Every row comes from one small tree of marks. Brackets hold a mark, then the marks that hang from it, in alphabetical order. Every link used is in the known rows. Which tree was each row made from?
Known rows
(S (D W)): [  7.2 -12.7  -4.9 -18.3  26.5 -18.3  -1.6  39.3  -9.9 -10.6 -19.4  18.7
   5.5   2.9   3.2 -25.8  -0.1  -0.7 -19.8   7.2 -22.2 -18.0]
(G (D S W)): [ 26.2 -18.9 -31.8   0.0 -16.9 -15.5  20.2  21.1 -44.1 -34.8   7.6  17.5
  -7.2  23.9  41.3  13.4  -2.4  22.8 -23.0 -14.2 -13.2 -24.6]
(T F J (N W Y)): [ -1.3 -49.4 -24.4 -20.7 -15.2   1.5   6.7  -0.1  15.4 -55.1   7.8 -34.6
 -24.6  15.2  16.7  -6.2  -9.2  19.6  15.5   2.9  16.1  68.8]
(J (T F)): [-16.5 -12.2   5.0  -6.2  -4.1  45.5  18.4   5.3 -10.0   4.5 -39.9 -15.6
   2.3  15.5  24.4 -20.2 -31.4  25.4  -1.4 -10.3  28.2  13.6]
(Y (N W)): [-39.0  -9.8  -6.1 -23.2   9.7  -5.1  -8.4  -5.8 -14.0 -34.1   5.3  10.0
  20.5  41.3   7.4  27.2  -7.5 -30.8  11.3  -6.5 -29.1   7.4]
(G (D S)): [ 32.5   1.5 -34.9  10.0 -23.7  -0.6  14.6  -0.2 -29.8 -13.5  19.9   3.1
  -2.3  17.7  28.6   7.4 -12.7  17.1  -7.7 -14.0  -3.6 -18.6]
(F T): [  6.7 -30.9  22.7  -7.4  -2.4  10.6 -27.2  17.5 -10.3  20.3 -13.3  16.6
  -0.3  30.6  -4.4  -2.4  -3.6  14.5  -0.2  -0.4  -2.9   4.4]
(G D): [ 16.1 -14.2 -16.7  -0.7   0.9  -3.0  -6.6 -15.4 -28.3  -9.3   2.8  -3.5
   2.7  20.8   1.3  -6.8 -20.4  27.9  12.4  -5.8  -1.7   9.0]
(D S W): [  5.2   0.0 -24.6   1.9 -27.1 -20.0  26.9  43.2 -19.3 -27.0   7.8  18.3
  -6.8   3.7  39.1  24.0  19.4  -4.5 -39.0  -8.9 -15.5 -36.7]
(N (T F J) (W D) Y): [ -4.9 -50.2   3.3 -13.4  -4.8 -38.3 -26.1  12.6  -2.2 -62.0  61.7 -50.7
 -18.3  15.4  16.6 -64.3 -43.5  28.4  28.8  38.0   5.3  89.5]
(T F N): [-19.2 -33.3 -31.4   0.5 -32.9  32.1  32.2  -4.2   3.7 -36.6 -23.4 -14.7
   2.2   7.8  19.8  -8.2  -8.8  28.2  10.5 -10.5   5.0  24.8]
(F (T J)): [ 31.3 -46.8  31.3 -16.1  -5.4   6.7 -36.7  27.0 -18.5  23.8  -2.7  -4.7
 -22.3  12.2   2.9   5.8   1.3  24.6   0.9   7.5 -15.2  28.3]
(Y (N (T F) (W D))): [-51.9 -40.7 -10.7 -21.5 -12.9 -12.5  -2.3   5.1 -25.9 -68.5  26.6 -15.4
  23.2  40.9  22.0 -23.6 -44.3   4.0  31.9  13.5 -38.4  45.9]
(J (T F (N Y))): [-23.8 -18.4   7.3   1.0   1.5  54.6  34.6  13.4  -1.0  -4.1 -45.4  -1.1
 -13.4  24.3  18.8 -30.8 -45.0  18.8  -5.9 -17.5  46.0  40.9]
(Y (N (T J) W)): [-24.9 -29.1  20.3 -21.4  -1.6  -9.6 -27.8   9.2 -27.7 -29.6  26.4 -16.5
  -7.8  26.4  14.9   7.6 -24.0 -31.9  22.9   8.7 -30.1  49.7]
(D S): [ 20.9  17.3 -22.4  15.6 -29.2   0.2  23.3  13.4  -0.1  -7.2  21.0   7.3
  -1.8  -1.8  30.9  21.0  10.1 -14.1 -21.5  -8.5  -5.1 -28.1]
(Y N): [-29.1  -1.6  13.5  -6.4  -0.4   8.9   6.4  13.7 -16.6 -13.5 -13.7   4.7
  -0.3  22.4   5.7  29.8  -4.0 -14.3   5.5 -12.9 -29.8   3.3]
(D W): [ -9.5 -16.8  -5.1 -13.7   2.3 -19.6   5.6  25.2 -18.0 -24.2 -11.5  14.2
  -7.0  11.1  10.9   5.0  11.4   4.9 -20.6  -1.7 -11.8  -8.9]
(T F J): [ 18.4 -37.5 -12.1 -11.6 -29.2   6.5   0.6   4.7   1.2 -19.3  -2.4 -55.9
 -24.3 -13.6  18.2   3.5   8.9  40.0  15.6   0.6  -3.3  39.9]
(J T): [-10.9   3.6  20.8  -5.8  20.8  31.6   6.9   3.9 -15.6  28.2 -28.2  14.4
   1.8  11.4   9.9 -14.2 -33.8  -1.8 -14.5  -7.5  21.2   0.7]
(F (T J (N W))): [ 13.9 -67.7   3.2 -29.5   1.1   3.5 -29.4   5.0 -17.7  -7.9  -1.3  16.6
  -2.0  32.5   7.9   9.9  -9.1   3.6   4.9   7.4 -19.4  41.4]
(G (D W)): [  8.6 -33.3 -17.2  -8.0   6.7 -16.6  -0.9   8.1 -44.7 -28.2  -9.3   8.5
  -3.2  32.6  13.8  -3.2 -11.3  30.7  -2.7  -6.3  -8.5  -2.6]

Write each row's tree
[ 31.5 -62.2 -12.6 -25.8 -15.6 -13.5  -5.2  16.8 -28.0 -25.0  30.3  25.6
   6.9  27.5  30.2   9.0 -16.7  19.5  -7.2  15.7 -40.5  27.5] | (F (T J (N (W (D S)))))
[ 26.3 -53.0  34.2 -10.3   1.1  15.1 -19.1  35.2  -9.4  10.8 -10.3   7.4
 -35.7  24.7  -4.2  -6.1 -12.9  17.3  -0.4   2.8   3.9  50.2] | (F (T J (N Y)))
[ -0.4 -69.4 -44.7 -29.6 -19.6 -17.1  17.8 -16.7  -6.1 -68.6  23.3 -29.4
   7.9   7.5  26.3 -11.6 -17.3  45.1  15.7  15.4 -28.6  61.8] | (T F J (N (W D)))
[ 14.0 -57.6  21.3 -21.5  10.7   1.1 -29.5  18.6  -8.0  -8.9   3.0  13.6
 -21.1  37.6   0.6  -4.3 -18.1   3.3   1.1  11.5   3.2  55.7] | (F (T J (N W Y)))
[  9.0 -42.4  -6.8  -5.4 -28.2  13.8  21.3  17.8  11.9 -32.0  -6.9 -45.5
 -41.4   1.6  12.7 -10.2  -5.3  32.2  12.0  -6.3  16.4  68.9] | (T F J (N Y))
[-23.0 -36.0  16.6 -10.8 -34.4  19.8  -3.7  27.5 -20.6 -30.0  -0.4 -49.1
 -26.5   9.4  23.5   1.3 -17.2   5.6  27.7  -3.7 -24.7  57.3] | (Y (N (T F J)))
[-36.8 -25.4  -9.3 -14.3  11.7  39.3  22.2  -0.8   2.9 -26.2 -30.2   5.8
   4.9  41.7  22.3 -28.9 -48.7   4.0  -2.1  -9.1  45.5  40.5] | (J (T F (N W Y)))
[ -8.8 -48.1 -10.9 -17.7 -24.2 -10.8 -30.9  -2.3  -4.2 -42.1  31.8 -53.5
 -11.3   2.0  25.9 -24.4 -19.7   6.7  32.8  20.2   5.0  62.2] | (N (T F J) W)
[ 19.6 -70.7  19.4 -27.0  15.3 -16.4 -23.5  14.6 -14.6 -22.1  22.7  20.0
  -8.8  39.6  -4.6 -22.5 -29.3  20.0   0.5  24.2 -18.5  63.0] | (F (T J (N (W D) Y)))
[-30.0 -56.8  -0.8 -29.9 -17.3 -18.5 -15.7  11.1 -29.9 -66.2  38.8 -38.3
   6.3  27.8  29.0 -16.2 -34.3  13.2  33.2  19.0 -46.8  65.5] | (Y (N (T F J) (W D)))
[  6.5  -9.3 -43.2  -7.7  -4.6 -37.6  10.8  -7.6  -7.9 -43.2  61.2  16.3
  31.4  11.3  24.3   0.8 -12.3  -2.8 -11.4  18.7 -26.5 -14.4] | (N (W (D S)))
[-45.2 -27.9   6.6 -15.2   6.4 -25.3 -10.5   1.0 -29.5 -49.7  38.9  10.6
  25.8  35.9  12.5 -23.0 -40.6 -18.0  18.1  19.8 -46.0  32.5] | (Y (N T (W D)))
[-26.3 -15.4  -6.0 -17.7  23.3  34.7  14.7 -16.5 -14.5  -4.3 -25.8  37.3
  19.9  32.8  18.6  -9.3 -44.5 -21.6  -9.7  -4.0  17.3  15.1] | (J (T (N W)))
[  3.1 -61.8 -25.9 -22.0  -8.3 -21.0  14.1   1.0   1.9 -68.0  30.4 -29.4
 -11.7  17.1  16.9 -24.1 -24.5  39.8  15.2  16.3  -5.4  77.9] | (T F J (N (W D) Y))
[ -6.4 -58.6 -14.6 -20.0 -19.8 -32.1 -22.5  -6.9 -17.9 -57.4  55.0 -44.7
   4.9   5.2  27.0 -49.9 -35.0  31.1  32.6  34.5 -19.6  68.5] | (N (T F J) (W D))
[  0.0 -56.1 -39.8 -31.3 -25.8   8.3   9.4 -13.9  -2.3 -51.9   5.0 -29.1
  -5.4   8.6  24.6   6.3  -2.4  22.0  19.8   3.5 -11.1  53.2] | (T F J (N W))
[-26.6 -51.8 -56.1 -21.2 -12.9  -6.5  27.2 -21.1  -1.0 -70.8  13.4  -1.7
  33.3  22.5  20.0 -23.4 -24.1  34.6  15.5  13.5 -18.4  34.0] | (T F (N (W D)))
[  6.8 -47.4 -23.6 -14.3 -36.1  21.1  26.1   0.8  -1.6 -33.7 -13.2 -40.0
 -21.6 -11.9  23.7   6.3   0.2  37.3  11.4  -5.0  -6.3  52.9] | (T F J N)
[-45.4 -14.2  12.3 -12.8  -0.2  -2.4 -20.8   2.9 -23.6 -35.0  19.7   4.1
  11.3  34.1  12.4  -2.8 -29.4 -41.7  20.6   1.2 -21.6  27.9] | (Y (N T W))
[-23.8 -22.2   7.6 -14.3  40.6   6.6  19.5  -1.6 -13.8 -18.7  -0.2  39.6
  15.2  35.1  10.3 -40.6 -62.8  -5.2 -14.4   8.9  16.9  33.2] | (J (T (N (W D) Y)))
[-32.9 -34.6 -15.1 -15.5  17.9  24.1  30.5   0.3  -8.5 -40.6  -9.8  10.0
  12.5  39.4  24.4 -45.9 -63.5  24.0  -5.4   2.2  25.4  42.5] | (J (T F (N (W D) Y)))
[-40.2 -29.6 -22.9 -11.8 -36.1 -16.1   9.8  16.0 -27.0 -70.8  44.3 -12.0
  22.2  35.5  47.3  -9.8 -35.2  -3.2  17.7   7.6 -40.5  24.2] | (Y (N (T F) (W (D S))))
[  6.7 -40.7  -7.3  -8.1   1.0 -13.5   1.9  25.2 -14.4 -28.7  29.8  45.5
  11.6  47.5  16.1 -14.8 -29.0   4.2 -16.0   7.5  -8.4  19.7] | (F (T (N (W (D S)) Y)))
[  6.2 -35.9 -21.2 -24.4   1.0  -9.4  -0.2 -16.1  -3.4 -31.2  14.7   1.4
  -2.5   4.4   9.0  12.8  -1.4  -9.6   3.7   7.5 -16.8  40.4] | (T J (N W))
[ 10.6 -50.8 -21.4 -29.0   5.3 -29.9   4.0 -16.1 -18.0 -44.0  34.7   7.3
   9.5   7.9  11.4  -4.9 -15.3  12.9   5.8  25.0 -36.0  44.5] | (T J (N (W D)))
